What can hang from each mark:
K_500: K_102 K_848
K_129: K_777
K_848: K_500
K_102: K_500 K_779
K_779: K_42 K_102
K_42: K_777 K_779
K_777: K_42 K_126
K_16: K_102 K_762
K_762: K_6

Each row was made from one small tree. Brackets hold a mark, then the marks that hang from it, in the order of their numbers. Every link used is in the known rows. Write each row's tree.
(in the rows, 128 means zero)
Known rows:
[K_42 K_777 [K_779 [K_102 [K_500 K_848]]]]: [ 88 130 182 110 121 135 143 119 108  69 103 128 138 137 109 124 193 129
 139]
[K_42 [K_777 K_126]]: [110 147 120 119 149 136 179  90  97 132 151 131 129  94 157 184 109 148
 127]
[K_16 [K_102 [K_500 K_848]]]: [153 166 188 103 125 142 114 103 135 131 102 145 139 142  81 114 169 130
 157]
[K_777 [K_42 [K_779 [K_102 [K_500 K_848]]]] K_126]: [129 163 178 112 148 138 170  99  94 107 123 178 105 119 119 126 178 124
  85]
[K_777 [K_42 K_779] K_126]: [144 155 138 119 150 154 191  99 110 110 166 169 115  90 179 172 124 162
  35]
[K_42 [K_777 K_126] [K_779 [K_102 [K_500 K_848]]]]: [ 85 152 174 115 145 131 175  97  93  93 108 142 117 127 118 140 176 113
 105]
[K_848 [K_500 [K_102 K_779]]]: [132 131 162 111 143 107 107 116 148 117  79 143  83 138 100 114 150 137
  49]
[K_102 [K_779 K_42]]: [134 117 103 165 120 107 108  98 162  88  97 140 108 128 134 126 127 135
 122]
[K_129 [K_777 K_42 K_126]]: [152 151 137 109 122 150 215 101 116 169 161 169 108  89 147 189 134 168
  91]
[K_848 [K_500 [K_102 [K_779 [K_42 K_777]]]]]: [118 100 120 118 133 129 128 109 139  87  84 139 105 137 112 130 160 111
 122]
[K_777 [K_42 [K_779 K_102]] K_126]: [135 148 137 127 152 109 170  93 101 145 153 150 118  93 142 157 145 141
  65]
[K_16 K_762]: [136 139 145 108 104  88 137  94 122 181 130  98 118 125 148 127 146 135
 158]
[K_129 [K_777 [K_42 [K_779 [K_102 K_500]]] K_126]]: [125 150 160 100 114 147 223 113 106 143 143 149  97  97 102 126 190 157
  10]
[K_102 K_779]: [132 131 138 139 138 124 108 102 150 102 101 137 103 133 133 129 121 163
  82]
[K_42 [K_777 K_126] [K_779 [K_102 K_500]]]: [ 77 147 144 110 145 130 187 103  90 106 133 117 118 101 116 121 162 140
  43]
[K_16 [K_762 K_6]]: [134 139 152 109  94  84 109  81 162 189 123  92 157 139 142 162 153 163
 180]
[K_500 K_102 K_848]: [121 137 190 135 140  96 122 112 152 108  87 167 141 137 135 137 159 120
 197]
[K_500 [K_102 [K_779 [K_42 K_777]]] K_848]: [114  90 149 144 141 129 124  93 154  55  64 174 125 160 144 148 162 107
 213]
[K_102 K_500 [K_779 [K_42 K_777]]]: [105 106 104 122 116 178 138 103 129  52 104 131 107 133 118 107 149 157
 113]
[K_102 [K_500 K_848] [K_779 K_42]]: [128 135 145 150 123 138 107 104 152  51  71 169  92 159 111  97 158 118
 149]
[K_129 K_777]: [125 135 148 129  90 106 168 123 155 138 126 131 129 105 125 161 144 160
 118]

Write each row's tree:
[128 147 176 121 137 157 106 109 139  55  75 165  84 159 108 104 154 149
 107]
[K_102 [K_500 K_848] K_779]
[ 97 141 124 140 138 109 162  87  92 125 106 145 128 123  97 135 170  84
 212]
[K_779 [K_42 [K_777 K_126]] [K_102 [K_500 K_848]]]
[167 151 206  79 118 136  79  60 170 164  67 124 123 203  81 118 194 145
 155]
[K_16 [K_102 [K_500 K_848] K_779] [K_762 K_6]]
[ 97 141 157 123 117 104 132 125 134 105 113 106 122 111  94  79 180 149
  52]
[K_42 [K_779 [K_102 K_500]]]
[ 98 143 133 122 151 141 197  97 102  85 150 135 128  96 179 187 117 151
  64]
[K_42 [K_777 K_126] K_779]
[115 120 110 125 166 118 164  88 123 106  93 154  77 125 121 149 138  97
  90]
[K_848 [K_500 [K_102 [K_779 [K_42 [K_777 K_126]]]]]]
[102 104 110 140 167 130 165  78 133  95  95 155  99 126 147 146 134 120
 115]
[K_500 [K_102 [K_779 [K_42 [K_777 K_126]]]]]
[129 121 192 135 158 115  99 101 165  78  57 180 103 163 129 127 156 125
 141]
[K_500 [K_102 K_779] K_848]
[102 149 191 130 120 105 125 120 132  87  89 138 128 137  97  98 191 122
 116]
[K_42 [K_779 [K_102 [K_500 K_848]]]]
[139 124 148 118 119 109 139 114 121 122 144 137 143 103 132 137 164 154
  93]
[K_777 [K_42 [K_779 K_102]]]
[166 147 168  91 100  83  97  64 165 235 127  84 179 148 111 162 161 152
 184]
[K_16 K_102 [K_762 K_6]]
[ 84 123 152 102 117 137 153 122 108  88 127 101 143 113 106 108 180 154
  81]
[K_42 K_777 [K_779 [K_102 K_500]]]
[101 130  94 125 149 175 168  84 111  71 109 143  83 123 125 126 136 140
  85]
[K_102 K_500 [K_779 [K_42 [K_777 K_126]]]]
[134 142 186 107 120 141 137 119 115  91 112 165 129 133 109 112 198 136
 114]
[K_777 [K_42 [K_779 [K_102 [K_500 K_848]]]]]
[113 123  85 146 153 135 159  74 122  87 119 146  99 121 153 164 111 129
 114]
[K_102 [K_779 [K_42 [K_777 K_126]]]]
[112 138 143 152 107  74 107 108 137 120  89 135 133 134  78  93 187  88
 215]
[K_779 K_42 [K_102 [K_500 K_848]]]
[100 126  86 150 137  74 157  80 102 161 139 114 142  94 118 165 135 102
 180]
[K_779 [K_42 [K_777 K_126]] K_102]
[108 134  85 147 135 114 177  84 110 117 148 137 139  93 159 179 115 119
 164]
[K_779 [K_42 [K_777 K_126]]]
[157 128 137  98  99 125  89  60 182 171  82  95 128 177  81  99 186 144
 129]
[K_16 [K_102 K_500 [K_779 K_42]] [K_762 K_6]]
[ 95 114 142 125 120 101 144 112 118 103 129 100 159 109 133 149 158 147
 112]
[K_42 K_777 [K_779 K_102]]
[121 126 111 142 121 143 117 107 151  72  94 139  91 135 107  85 149 146
  83]
[K_102 K_500 [K_779 K_42]]
